Each row comes from the steps of one path. Every step used is in the known rows, and no mark comes twice. Write the path behind each row, first mark first.
Known rows:
mazut roges: -4.9,3.4,-23.7,-10.5,-13.3,-2.1,-45.3,-51.6,12.7,0.3,-19.7,8.2,-15.7,-14.9,29.2,-1.0,-11.3,17.2,-3.8,-15.8,53.8,-0.8
gugut lolok roges zizod: -18.2,-4.2,-25.9,2.4,-14.7,-0.9,-20.9,-48.8,31.9,-21.9,1.0,15.3,-17.0,-19.9,18.4,-1.6,-17.3,18.2,11.4,-23.7,28.5,-3.7
lolok roges zizod gugut: -17.5,-11.0,-11.2,-10.5,-14.1,4.2,-22.1,-49.5,14.3,-14.4,-8.5,17.6,-12.2,-13.0,17.6,-8.0,-11.2,12.1,13.0,-20.4,18.2,0.4
gepu mazut roges zizod gugut lolok: -16.3,-9.1,-26.2,0.1,-29.7,6.9,-24.4,-46.9,35.1,16.4,-9.0,13.5,-0.2,-9.7,14.1,-4.8,-11.2,12.4,7.1,-15.6,-13.5,-2.2
zizod roges: -12.3,12.5,-21.1,2.0,-12.2,2.5,-32.4,-47.0,7.7,-15.9,-8.9,7.6,-13.8,-22.9,27.4,-13.9,-13.0,10.3,2.1,-19.1,66.9,-2.6
gugut lolok roges zizod senuk: -13.4,-5.1,-27.6,7.2,-15.5,2.7,-20.3,-44.2,37.5,-17.1,7.5,21.8,-11.8,-25.6,23.5,-1.3,-21.5,28.1,-4.3,-23.7,35.8,-11.6
zizod gugut: -15.4,7.4,-20.5,-7.5,-11.1,9.3,-34.0,-53.2,-16.1,-2.0,-10.8,8.7,-11.6,-15.2,8.5,-11.6,-8.2,15.1,20.0,-12.6,34.8,3.7
gepu mazut gugut zizod roges lolok: -16.0,8.2,-18.4,2.4,-40.7,7.3,-20.5,-43.0,56.7,6.0,2.4,1.0,-6.8,-16.5,18.4,-16.3,-15.9,2.4,12.1,-13.5,23.6,-16.6
gugut zizod: -1.0,19.4,-31.7,-2.3,-11.5,5.4,-25.5,-53.0,-18.5,-24.8,-11.3,6.2,-18.5,-17.5,11.3,-4.3,-13.8,21.7,-5.2,-14.2,67.0,2.0
bovun roges zizod gugut: -23.2,5.6,-15.3,-9.3,-3.3,7.1,-28.4,-47.3,31.5,-18.7,-7.2,12.6,-10.1,-13.3,8.1,-8.6,-10.7,12.8,8.0,-13.7,36.8,5.8
lolok roges zizod gugut mazut: -32.3,-10.5,-13.3,-14.2,-18.1,0.0,-15.2,-46.4,34.0,-12.1,-3.6,16.9,-11.3,-9.7,20.1,-8.3,-13.9,10.0,2.4,-18.5,-5.8,2.7
gugut mazut roges: -19.6,4.0,-24.6,-14.3,-16.4,-5.1,-37.6,-49.0,34.6,3.5,-14.5,7.7,-14.5,-12.0,31.6,-0.6,-14.3,15.2,-13.3,-13.8,28.9,2.6
gepu mazut roges: 3.4,11.5,-25.0,-10.9,-20.5,1.5,-41.7,-47.7,20.0,6.9,-16.6,7.6,-4.0,-11.0,23.0,-7.0,-13.5,5.5,-3.3,-12.6,40.0,-3.2
zizod senuk: -2.5,13.6,-27.0,-0.5,-10.9,4.5,-35.0,-47.9,-2.2,-6.4,-5.5,12.7,-10.5,-23.6,19.7,-7.1,-16.9,25.4,-3.2,-13.5,73.6,-6.1
lolok roges zizod senuk: -4.4,-4.9,-17.0,-3.1,-13.7,-1.1,-23.1,-43.7,29.6,-18.6,-4.3,21.7,-10.9,-22.1,28.6,-4.0,-19.7,22.9,-11.3,-21.7,57.8,-10.6
mazut gepu: -9.4,15.9,-23.7,-5.5,-4.2,-4.0,-31.2,-51.7,-37.2,-14.2,-14.4,4.5,-18.6,-18.3,12.0,-10.4,-12.5,12.7,8.9,-8.8,83.0,2.2
bovun roges lolok: -30.3,16.3,-22.5,-6.6,-6.9,4.9,-38.4,-41.0,52.1,-12.1,4.2,3.3,-16.1,-21.6,10.9,-10.5,-16.4,3.7,16.7,-14.1,56.5,-1.5
lolok roges zizod gugut mazut gepu: -33.7,-8.8,-10.3,-13.2,-13.0,-4.6,-11.0,-44.5,3.8,-16.7,-5.6,15.4,-14.6,-9.5,17.5,-10.3,-13.6,6.6,-1.1,-13.8,9.7,3.5
gepu mazut gugut lolok roges: -5.3,9.1,-25.0,-7.8,-27.7,6.8,-32.8,-51.3,49.9,1.2,10.1,8.8,-7.4,-10.4,10.9,-10.7,-15.7,8.9,33.7,-14.9,-6.0,-13.9

Which path is each row?
-30.4,4.3,-18.3,5.4,-22.9,1.5,-29.2,-41.2,30.3,-1.9,-0.9,3.8,-14.2,-27.4,27.1,-15.3,-15.4,3.4,12.3,-20.0,57.5,-7.2  zizod roges lolok
0.7,13.8,-21.3,-11.3,-25.6,2.1,-35.5,-55.4,23.1,12.8,-7.5,3.0,-3.1,-9.5,9.8,-12.5,-12.7,8.7,27.1,-5.2,30.3,-9.0  gepu mazut gugut
-32.4,-5.7,-18.7,-7.9,-19.0,-0.4,-14.9,-50.3,19.3,-0.8,-10.9,11.6,-7.8,-11.7,14.6,-8.0,-12.6,16.9,2.5,-11.8,11.0,7.2  roges zizod gugut mazut
-26.2,-6.1,-26.7,5.7,-18.6,6.6,-18.4,-52.8,2.9,-0.2,-4.2,12.1,-10.7,-18.0,6.5,-6.1,-11.1,23.6,21.0,-16.2,14.8,2.7  roges zizod gugut lolok
-15.2,12.5,-19.8,-6.2,-1.0,-1.2,-29.1,-46.9,44.3,-27.4,-9.2,10.9,-13.1,-17.4,13.3,-4.0,-15.7,14.4,-2.2,-14.5,67.1,3.2  bovun roges zizod
-23.4,8.4,-23.6,9.4,-25.1,6.0,-19.8,-41.1,21.7,-16.4,-1.6,3.9,-18.3,-26.0,23.5,-11.5,-16.1,9.7,-2.2,-21.3,58.9,-6.2  gugut zizod roges lolok
-38.1,-5.2,-22.8,-10.7,-27.0,-5.5,-34.2,-42.9,58.5,16.9,-7.2,4.5,-15.1,-15.8,31.4,-3.0,-16.6,8.1,-1.7,-13.7,17.6,-2.5  gugut mazut roges lolok
-25.0,-16.1,-24.0,-0.3,-22.2,3.4,-28.9,-51.5,26.3,10.2,-10.8,14.6,-11.7,-13.9,20.9,1.1,-9.1,25.8,7.3,-17.7,2.2,0.2  mazut roges zizod gugut lolok
-17.0,-10.5,-21.9,-5.5,-22.7,-8.4,-25.6,-43.9,57.0,6.3,-14.0,18.4,-7.2,-16.6,39.9,4.3,-19.7,28.5,-35.4,-14.8,37.5,-5.7  gugut mazut roges zizod senuk
-23.8,1.2,-17.1,2.6,-34.8,3.5,-23.3,-47.4,48.5,0.0,0.7,1.6,-18.2,-21.4,25.5,-10.7,-13.9,14.2,11.6,-15.7,38.3,-14.1  mazut gugut zizod roges lolok
-39.9,8.3,-14.7,-12.1,-2.2,-2.4,-17.0,-42.6,22.4,-19.6,-4.4,10.3,-12.1,-9.8,7.6,-10.4,-13.2,7.5,-7.6,-7.8,26.3,9.4  bovun roges zizod gugut mazut gepu
-22.8,-10.1,-21.5,-10.6,-22.1,-11.8,-26.6,-48.9,50.6,1.8,-19.7,11.6,-12.0,-10.9,35.2,3.0,-15.9,18.6,-18.8,-14.4,28.9,2.2  gugut mazut roges zizod
-4.6,18.0,-25.5,5.2,-14.9,5.9,-24.3,-47.2,-4.8,-29.9,-8.5,7.7,-17.8,-21.7,23.0,-9.4,-13.6,15.9,-12.9,-20.5,67.4,-1.6  gugut zizod roges
-34.4,-3.8,-16.1,-8.1,-13.8,-5.4,-10.7,-48.5,-11.7,-4.8,-13.0,10.0,-11.8,-11.4,12.0,-10.1,-12.3,13.6,1.4,-7.6,25.6,8.2  roges zizod gugut mazut gepu
-9.4,-3.9,-20.6,-4.5,-32.5,0.4,-21.0,-50.7,67.3,0.5,5.6,12.7,-4.8,-10.6,14.0,-6.8,-17.2,11.6,27.2,-15.3,-6.1,-14.1  gepu mazut gugut lolok roges zizod
-27.4,-2.6,-20.0,-16.9,-19.3,2.9,-35.3,-49.1,21.2,12.5,-12.5,9.8,-11.7,-7.7,25.2,-5.4,-9.2,13.6,-5.2,-12.8,-3.3,4.8  zizod gugut mazut roges
